In the rows, zero is written as 128.
Known rows, with every step that occurs
E/K/G/R: [130 132 129 130 137 126 120 123 129 143 122 118 130 132 145 129 131 131
 119 122 130 127 134 132 123 115 147 133 143 120 126 136 137 146 112 126
 133 124 120 128 158 120 130 144  95 126 144 143 132 148 130]
F/N/Q: [132 113 122 124 130 121 132 111 143 121 131 151 126 115 137 130 128 126
 130 132 127 124 125 132 125 117 139 118 132 142 105 123 122 117 143 126
 117 128 126 143 154 129 125 118 140 133 130 129 128 125 133]
R/G: [126 134 125 129 137 129 131 127 129 137 127 132 126 138 131 129 117 129
 128 129 128 128 132 131 128 125 129 123 139 130 124 126 135 140 134 129
 129 124 129 135 146 125 132 137 116 129 122 135 129 140 127]
U/X/T/K: [126 107 100 143 121 124 128 121 136 133 129 138 135 205 128 130 127 127
 128 129 128 135 134 128 126 125 133 145 151 130 144 118 113 133 112 130
 102 131 131 126 125 130 134 126 125 109 154 130 131 131 134]
U/X: [128 125 118 135 126 126 127 122 128 130 129 132 129 147 132 128 118 126
 129 127 127 129 126 129 128 126 126 134 128 125 135 127 122 130 113 129
 120 130 131 127 121 130 129 122 135 123 130 128 127 129 131]
F/N: [128 119 131 125 129 125 130 116 137 126 131 147 126 125 129 128 132 130
 124 126 127 128 128 127 128 122 130 123 130 142 115 126 122 118 135 126
 120 127 128 136 147 128 127 127 128 129 128 129 127 125 128]
K/T: [129 115 127 130 125 131 127 126 128 113 128 125 131 144 121 129 128 126
 132 129 128 128 129 117 126 117 136 133 133 126 128 129 117 128 128 131
 144 126 131 128 120 127 131 125 134 121 135 126 127 129 129]
E/K/U/X: [128 130 109 134 119 123 123 119 132 117 128 121 131 178 116 128 114 122
 135 128 128 130 127 128 123 101 143 147 145 128 136 131 114 137 102 136
 151 135 135 121 123 127 130 125 124 118 146 130 127 131 134]
K/U/X/A: [124 120  95 141 120 122 125 115 131 122 131 139 131 161 135 129 105 123
 133 129 127 132 125 132 127 114 133 141 130 121 148 128 115 133 104 131
 119 136 135 122 114 129 131 108 143 117 139 126 129 130 134]
R/G/N/F/P/B: [124 158 120 145 145 133 126 152 133 144 134 141 122  66  95 124 110 138
 140 125 118 125 135 120 129 119 120 111 159 118 113 117 107 148 100 136
  98 116 120 146 115 133 127 133 125 148 110 126 130 141 100]
R/G/K: [130 137 121 129 135 128 132 127 133 131 130 121 128 149 135 129 115 124
 133 131 129 133 128 126 129 119 130 129 124 142 125 132 146 148 133 135
 143 122 127 134 149 124 133 138 114 128 119 139 127 141 130]
T/X/A: [125 118 102 136 124 127 127 121 127 130 126 148 129 145 143 129 103 128
 129 131 129 130 128 128 129 132 129 135 126 116 143 130 121 131 116 129
 110 135 131 125 111 130 131 109 137 120 137 128 130 127 132]
K/G/N/F/P/B: [126 143 122 143 141 133 120 151 132 145 134 138 126  51 113 124 128 139
 139 120 118 125 132 120 129 121 127 116 147 108 119 118 101 142  85 129
  90 118 114 139 104 132 121 134 121 146 120 121 132 130 102]
U/X/T: [125 108 101 144 123 122 129 119 127 133 130 141 130 178 131 130 113 124
 129 129 128 133 128 127 128 129 130 138 137 125 143 124 115 132 116 130
 105 130 130 126 117 129 133 119 132 114 142 126 130 130 131]
T/X: [129 131 120 132 125 130 127 126 128 129 127 136 129 143 134 128 112 127
 128 130 129 129 130 129 128 130 127 135 129 123 136 128 125 129 121 129
 122 131 132 126 116 130 130 120 136 125 131 129 128 126 129]
G/N: [131 135 118 130 131 125 127 128 128 132 128 142 128 125 131 129 129 126
 132 129 127 124 127 129 127 125 130 124 134 118 119 126 126 131 129 124
 120 123 126 134 131 127 127 127 125 136 125 129 127 130 127]
R/G/N: [129 143 115 130 141 125 130 126 131 141 127 145 125 132 135 130 117 127
 132 130 127 124 132 130 127 123 131 121 144 121 114 124 133 141 133 126
 119 119 126 141 151 125 130 134 115 137 118 137 127 141 127]
X/T: [125 110 112 137 125 124 129 125 129 131 129 138 129 160 126 129 126 126
 128 129 129 131 130 126 127 130 131 132 136 127 135 125 122 128 131 129
 115 126 127 126 126 128 132 126 125 120 140 127 131 129 129]
P/F/N: [127 114 134 125 132 133 127 122 139 108 130 157 125 107 114 123 124 131
 123 119 127 129 128 128 126 118 128 117 129 147 109 128 113 114 128 128
 110 126 127 137 151 133 127 126 125 135 118 120 125 120 124]
Q/N/G/K: [137 142 111 131 126 114 124 113 138 136 136 129 126 102 138 134 111 126
 128 131 134 130 123 130 129 114 130 126 121 135 114 137 147 140 147 119
 152 119 125 140 145 125 126 134 135 135 131 137 128 140 133]
T/K/U/X/A: [125 116  93 140 117 124 126 117 140 120 129 135 136 192 133 129 117 124
 132 130 127 135 130 132 125 111 135 150 145 125 151 122 112 135  99 131
 116 138 136 120 120 128 132 115 135 113 151 130 130 131 137]
R/G/K/T/X: [131 128 110 138 128 134 130 121 134 116 130 128 132 183 135 131  99 122
 139 133 130 134 128 117 127 111 137 139 130 134 134 133 132 150 123 139
 153 124 135 131 131 124 138 126 125 116 129 137 126 140 131]
X/A: [124 116 111 134 126 126 128 123 127 130 127 139 129 129 135 129 118 127
 129 130 128 129 127 127 128 131 130 129 123 120 136 130 124 129 124 128
 116 131 128 126 121 128 130 119 128 124 133 127 129 129 130]
F/P: [125 149 130 133 128 129 127 140 129 133 130 127 127 107 110 126 126 133
 131 125 125 130 130 123 131 129 122 124 133 128 127 126 116 132 113 131
 122 126 128 130 108 131 127 129 128 130 126 125 128 125 114]
X/T/K/G/N/F: [130  97  99 136 136 124 127 128 140 156 128 153 133 147 146 133 136 131
 128 130 122 129 135 129 126 118 143 135 162 116 127 110 114 137 107 125
  88 121 114 136 142 124 128 147 108 127 149 134 132 132 125]
E/K/T/X/A: [127 106  98 140 116 130 125 114 128 109 124 138 133 177 123 132 104 124
 137 133 130 131 130 113 124 112 149 146 141 115 139 136 107 137 110 136
 144 134 134 122 106 127 135 113 125 110 154 129 128 130 135]
U/K/T/X: [131 117 117 137 118 128 127 122 132 113 129 129 137 190 124 130 126 122
 133 128 127 135 132 118 127 113 142 146 148 127 139 126 105 133 113 130
 133 131 136 127 117 129 134 125 136 112 150 131 127 129 133]
T/K/G/N/Q: [135 118 106 129 134 124 127 124 146 134 127 142 134 137 160 132 143 129
 136 133 127 126 130 135 123 117 147 131 148 113 113 118 124 138 122 120
 106 125 118 142 151 125 124 132 116 133 141 136 130 135 136]
E/K/G/N/F: [134 117 114 127 138 125 123 126 131 150 124 139 127 107 138 132 128 130
 132 129 122 122 130 129 125 108 148 128 150 109 113 125 119 140 103 126
 122 121 115 136 145 123 123 149 102 137 138 134 128 132 124]
Q/N/F: [131 125 118 126 134 115 128 125 135 147 132 139 124  75 127 133 119 131
 125 137 121 123 126 130 128 116 130 122 138 122 117 117 122 122 123 129
 117 123 121 142 141 129 123 132 147 141 128 130 128 127 124]
E/K: [129 128 126 128 125 127 126 127 128 124 125 122 128 145 118 129 128 127
 130 129 129 128 130 126 125 117 140 136 138 127 123 133 123 133 121 132
 146 130 127 125 133 127 129 135 113 126 140 131 126 131 131]
N/G/K/T: [136 121 119 132 122 130 125 117 133 113 134 120 131 145 127 131 115 123
 135 124 135 132 123 118 127 111 135 133 125 139 125 142 135 144 144 126
 172 121 131 130 121 123 132 133 126 119 136 133 126 139 132]
P/F/N/G/K: [134 125 128 127 130 130 125 115 143 109 136 152 125 109 121 125 112 128
 126 115 134 133 124 129 128 111 128 117 120 159 103 140 129 130 143 122
 137 121 126 138 153 129 128 132 118 134 120 127 126 129 128]
Q/N: [129 133 117 130 129 113 127 121 133 133 131 135 126  98 132 132 125 128
 126 133 127 125 126 129 127 121 130 125 130 121 119 124 129 124 132 124
 126 125 126 138 144 129 124 125 138 137 128 131 128 130 129]
T/K/E: [128 139 121 130 126 130 128 135 140 130 127 119 134 207 119 129 148 129
 133 130 130 134 134 129 124 116 142 145 160 139 126 123 127 130 128 130
 135 128 126 127 143 127 129 144 112 122 146 135 127 131 132]

Rows
[126 112 105 138 119 125 128 124 140 119 131 129 136 204 119 129 134 126
 130 130 130 136 134 128 123 112 139 146 156 136 141 118 116 131 121 131
 124 130 133 123 129 126 134 130 124 112 154 129 133 131 132]	X/T/K/U
[133 136 114 130 129 113 123 114 134 141 133 139 123  90 135 133 113 131
 124 128 132 125 127 133 128 120 129 122 136 123 112 132 136 131 148 114
 137 121 127 142 142 126 124 130 137 138 134 135 128 139 130]	Q/N/G
[121 151 133 145 126 135 124 152 128 120 134 120 127  89  92 122 128 136
 137 120 125 131 132 117 129 130 118 121 134 126 128 128 106 136 103 134
 114 126 127 130  93 136 127 120 134 134 120 118 131 129 108]	F/P/B
[136 130 119 125 123 122 126 106 145 118 138 138 127 143 129 129 115 125
 129 123 134 133 122 130 128  99 134 129 127 160 116 138 137 135 145 124
 160 123 132 134 148 122 129 131 128 126 135 134 129 135 132]	F/N/G/K/U
[129 146 120 131 134 117 127 138 136 153 136 138 123  49 109 130 118 136
 129 133 119 124 127 125 130 116 125 118 142 123 117 115 111 126 107 132
 112 120 120 144 121 132 121 133 145 143 126 127 128 126 109]	Q/N/F/P
[130 116 124 130 120 129 125 123 129 108 124 119 132 163 111 131 128 125
 136 130 129 127 130 115 123 108 148 140 142 125 125 134 114 133 121 136
 162 128 131 125 127 125 131 133 117 118 147 129 126 132 132]	E/K/T
[125 119  93 140 117 121 124 114 131 118 127 131 132 178 121 129 104 121
 135 130 128 131 127 128 124 104 145 149 141 119 144 133 111 137  98 135
 139 137 134 119 118 126 131 116 128 112 151 128 128 132 137]	E/K/U/X/A
[129 115 125 130 130 130 125 127 137 136 127 125 134 151 148 129 147 134
 126 125 129 132 135 129 126 123 137 135 139 124 131 124 128 135 112 123
 116 128 123 127 142 125 127 143 104 124 144 135 131 131 131]	T/K/G
[125  95  98 145 125 123 125 118 137 142 128 139 136 200 151 130 132 129
 126 125 129 136 135 128 126 123 140 146 149 120 146 119 115 139 101 124
  94 129 127 124 132 126 132 136 111 109 157 133 133 132 133]	U/X/T/K/G
[123 144 133 141 132 137 124 153 131 132 135 125 125  62  87 122 123 137
 136 123 119 129 132 118 130 125 118 119 143 125 127 120 101 134  94 138
 106 125 123 133  91 136 124 128 141 138 120 117 131 126 102]	N/F/P/B
[129 128 110 135 119 126 125 122 140 119 130 124 136 188 125 128 126 126
 132 128 128 134 131 131 125 108 133 148 149 133 143 120 116 134 102 131
 128 133 136 122 124 128 131 125 134 116 147 131 129 130 134]	T/K/U/X
[132 122 114 135 119 132 127 122 132 106 131 125 134 175 131 131 111 121
 139 132 130 134 124 114 126 115 137 143 120 134 139 134 125 139 118 137
 155 128 134 125 111 127 134 120 136 115 135 130 126 129 132]	G/K/T/X
[125 117  95 146 121 125 128 126 140 136 129 133 136 252 122 131 133 125
 134 131 130 138 134 127 124 116 144 154 170 137 140 118 115 131 116 132
 112 129 128 125 133 128 133 136 117 109 157 133 130 131 136]	U/X/T/K/E
[127 141 131 129 133 131 127 144 130 147 132 132 125  78 105 126 120 135
 131 127 119 127 129 123 131 123 121 121 143 130 126 118 110 129 104 135
 114 125 123 135 106 131 124 135 134 133 127 123 128 124 108]	N/F/P
[132 133 135 127 140 132 121 114 140 125 130 158 122  92 123 123 111 136
 111 109 133 127 132 136 125 115 126 111 142 150 104 138 130 128 147 116
 117 119 125 143 165 127 130 130 120 138 124 134 130 145 123]	P/F/N/G/R
[125 108 111 137 123 126 130 127 137 131 128 134 134 190 124 130 137 128
 127 130 129 135 135 126 126 127 134 140 151 130 136 119 119 131 126 131
 112 129 128 125 133 128 134 133 118 114 149 131 132 131 131]	X/T/K
[133 131 119 126 137 127 128 131 130 144 129 147 125  95 127 130 123 128
 131 132 121 121 127 129 127 119 130 123 141 120 117 119 120 129 119 129
 112 122 120 138 132 128 125 133 132 140 123 128 127 128 121]	G/N/F
[127 106 100 141 116 126 127 117 131 113 128 140 137 193 131 131 116 121
 134 130 126 136 130 117 127 117 143 148 143 119 147 128 103 135 108 129
 119 134 136 124 111 128 135 115 137 109 153 130 128 131 136]	U/K/T/X/A
[135 118 105 128 134 120 125 121 137 132 124 138 130 128 151 133 132 124
 139 132 127 122 127 131 122 110 158 129 143 108 106 130 124 140 119 123
 127 125 118 139 149 123 123 131 108 135 141 135 128 135 136]	E/K/G/N/Q
[129 150 117 133 135 130 132 131 137 136 129 117 130 195 127 130 121 122
 138 133 130 135 128 126 127 111 140 137 142 148 122 132 148 147 136 137
 154 121 125 133 161 123 132 147 106 127 124 141 127 141 131]	R/G/K/E
[129 117 124 128 130 127 124 124 130 133 124 121 130 142 138 129 133 131
 129 125 129 128 131 126 125 116 147 136 136 119 125 134 127 137 113 126
 137 127 122 125 138 123 126 143  97 125 143 133 129 131 131]	E/K/G
[134 152 119 131 137 114 120 112 134 151 132 135 123  84 142 133 111 133
 114 124 133 123 130 137 126 119 128 120 143 126 115 135 148 139 150 114
 133 117 125 145 157 123 128 132 135 140 133 144 132 155 129]	Q/N/G/R
[133 115  94 142 117 130 124 109 133 116 132 140 131 163 142 132  90 122
 137 129 135 135 124 119 127 115 137 141 122 127 141 144 127 147 131 127
 153 127 134 126 107 125 136 114 134 110 146 133 129 138 136]	N/G/K/T/X/A
[130 129 130 130 137 130 122 127 137 146 125 121 134 143 156 128 144 135
 115 122 129 131 137 133 124 122 137 134 148 126 134 125 138 143 114 123
 112 124 121 130 161 122 131 142 102 126 144 144 134 147 130]	T/K/G/R
[134 120  84 142 118 115 122 103 137 120 135 146 130 132 145 137  87 122
 136 134 135 132 123 120 127 109 139 138 124 121 131 140 128 144 135 123
 150 125 131 136 119 125 132 112 146 120 146 136 128 140 138]	Q/N/G/K/T/X/A
[129 132 132 130 140 128 122 125 129 148 125 125 129 115 157 128 131 133
 116 121 129 127 132 135 126 125 135 126 133 122 132 132 142 141 121 122
 114 122 120 131 153 122 129 136 111 129 133 140 134 145 127]	K/G/R
[129 129 120 128 121 125 125 123 132 114 127 116 131 164 111 129 124 125
 133 129 129 129 129 128 123 103 144 141 144 133 129 132 121 134 115 133
 158 131 131 122 132 125 129 130 118 123 144 130 128 131 132]	E/K/U
[134 137 133 126 137 125 123 107 137 144 130 149 122 105 139 128 119 133
 111 117 133 126 132 136 126 119 128 117 144 147 111 136 140 133 154 115
 127 118 127 143 161 123 131 132 123 132 133 142 131 150 127]	F/N/G/R
[124 109  96 143 120 121 127 117 132 123 132 137 132 192 126 129 110 122
 132 128 128 134 127 129 126 113 135 144 143 128 148 122 112 131 110 132
 118 131 135 122 116 128 133 116 139 111 149 125 131 130 131]	K/U/X/T
[131 115 125 133 121 126 128 125 132 113 129 122 137 177 118 129 141 122
 132 126 126 133 130 117 126 112 142 140 145 131 130 126 108 132 121 128
 138 128 133 128 130 127 132 133 130 115 146 131 126 133 132]	U/K/T
[127 112  94 143 127 132 130 116 133 117 129 139 132 180 142 132  89 121
 139 135 130 136 128 116 127 115 140 141 126 127 142 135 128 152 121 139
 140 128 134 129 126 125 140 117 125 111 134 136 128 141 134]	R/G/K/T/X/A
